What can hang from each mark
pusug: bagon
furid: bagon
tosin: bagon
gedi: bagon
fika: bagon
vezos: bagon
bizan: sipigef
bagon: fika furid gedi pusug sipigef tosin
sipigef: bizan

Each row was made from one small tree. The marks that hang from a mark follow it in brackets, in alphabetical order. Every link used is in the known rows. Write each row's tree.
Known rows
pusug(bagon(sipigef tosin)): [ 16  10  19  40  33  -7  27  11 -43  22  14  -8  10   9  -2   3  -9   5
  -3  19]
gedi(bagon(fika furid pusug sipigef(bizan) tosin)): [ 30  11  22  27  31 -19  36  24 -56  40  13 -24  20  32 -12   4 -38  20
 -27  49]
bagon(fika pusug sipigef tosin): [ 35  21  42  49   3   1  25  14 -64   2  10 -47  10  35  -6   1 -42  -7
 -38  21]
bagon(fika furid pusug sipigef tosin): [ 34   4  59  45  -4 -28  40  14 -77   0  12 -43  18  46 -14  -9 -48   1
 -52  27]
tosin(bagon(fika furid sipigef(bizan))): [ -3 -17  18   4  24 -30  28  27 -13  38  12 -12  34  28 -16  -2 -18 -10
 -22  11]
fika(bagon(pusug)): [ 19   9  -7   1  30   3  11  -2 -27  31  16  -8   5  -3  -3   8 -14  32
   2  29]
vezos(bagon(pusug)): [ 15  -1  -8  -9  38   7   0  13  -2  18  21  -9  -6  11 -21  10 -13  13
  -4  37]
tosin(bagon(furid pusug)): [ -1 -24  15  -2  31 -27  17   0 -22   8  26   6  15  15 -20   5   3  27
 -20  32]
bizan(sipigef): [  4 -14  -4  -2  -7  10 -16   7   0  13   8 -26   3  20  -8  12 -15  -1
  -5  -2]
gedi(bagon): [  6  -1 -10  -3  32   6   8   5   3  14   6   8  -1  -7  -9  14   1  15
  13  19]
bagon(fika gedi pusug sipigef(bizan) tosin): [ 27  29  30  37 -11   6  60  41 -61  34  10 -49  21  37   9 -14 -36   9
 -42  33]
furid(bagon(gedi pusug sipigef tosin)): [ 19   4  41  36  23   8  43  15 -52  34  20 -47  18  27  -5  -9 -25  34
 -14  40]
bagon(fika gedi pusug sipigef tosin): [ 30  17  49  43 -12   9  66  31 -64   3  13 -50  12  33  -1 -10 -35   3
 -43  23]
vezos(bagon(furid)): [  5 -18   4 -15  29 -18  13  13   4  17  14   3   2   9 -30   0 -11   3
  -6  16]
vezos(bagon(gedi pusug tosin)): [ 19   9   9   9  30  11  41  22 -28  17  28 -13  -2   6 -21  -2  -7  24
 -18  34]
gedi(bagon(fika pusug sipigef tosin)): [ 34  15  24  35  35   7  28  15 -49  17  13 -29   7  20 -13  15 -34  10
 -16  36]
fika(bagon(furid gedi pusug sipigef(bizan))): [ 14  -2   9   4   8 -15  54  30 -44  65  17 -35  24  29   2 -13 -21  48
 -13  45]
pusug(bagon(furid sipigef)): [  6 -17  23  15  22 -29  31  17 -25  22  10  -3  14  21  -4  -2 -12   8
  -5  27]

Which tree is each row?
[ 15   8  33  27  16 -26  78  42 -50  40  11  -6  29  19   1 -15 -26   1
 -30  27] -> pusug(bagon(fika furid gedi sipigef(bizan) tosin))
[  3  -4  12   5  21   2  47  41 -19  40  20 -27  27  28  -3   0 -15   9
 -24  33] -> tosin(bagon(fika gedi pusug sipigef(bizan)))
[ 20   9  20  24  27 -21  37  25 -40  40   6 -16  23  22 -14   1 -32   4
 -18  24] -> gedi(bagon(fika furid sipigef(bizan) tosin))
[ 25   2  34  31  12 -16  66  16 -73  38  24 -36  20  22 -10 -12 -20  46
 -23  34] -> fika(bagon(furid gedi pusug sipigef tosin))
[  3  -7  15  14  16   2  52  31 -15  25  11 -10  10  11   7  -3  -2  11
   3  24] -> pusug(bagon(gedi sipigef))
[ 24  19  35  29  24   6  50  31 -49  54  15 -47  29  30   1 -12 -44  15
 -25  42] -> furid(bagon(fika gedi pusug sipigef(bizan) tosin))
[ -5 -27  21  -6  18 -20  50  14 -22   8  28   3  18  14 -17  -3   8  35
 -24  34] -> tosin(bagon(furid gedi pusug))
[ 14  -3  33  37  27 -31  39  12 -53  20  16  -4  16  18  -9  -4 -13  12
 -14  24] -> pusug(bagon(furid sipigef tosin))
[ 15   1  19  17  29  -4  30  25 -15  18   5  -7  12  12   0   7 -28 -19
  -5  18] -> pusug(bagon(fika sipigef))
[ 12   4  21  13  14 -18  65   8 -47  28  17   0  18  -9 -13 -13  -6  31
 -14   8] -> fika(bagon(furid gedi tosin))
[ 19   5  31  20  32 -31  48   9 -42   4  13  23  15  -3 -10  -1 -24 -10
 -27  18] -> pusug(bagon(fika furid tosin))
[ 20  -8  33  -2  -5 -27  28   9 -32 -10   7  -7   9  24  -8  -3 -37  -1
 -41  29] -> bagon(fika furid pusug)
[ 26   0  32   5  24 -11  64  30 -37  10  26 -10   6  15 -30  -7 -31   6
 -41  33] -> vezos(bagon(fika furid gedi pusug tosin))
[ 25  12  48  33 -18 -24  76  42 -74  32  12 -45  29  48   0 -23 -41  16
 -56  39] -> bagon(fika furid gedi pusug sipigef(bizan) tosin)
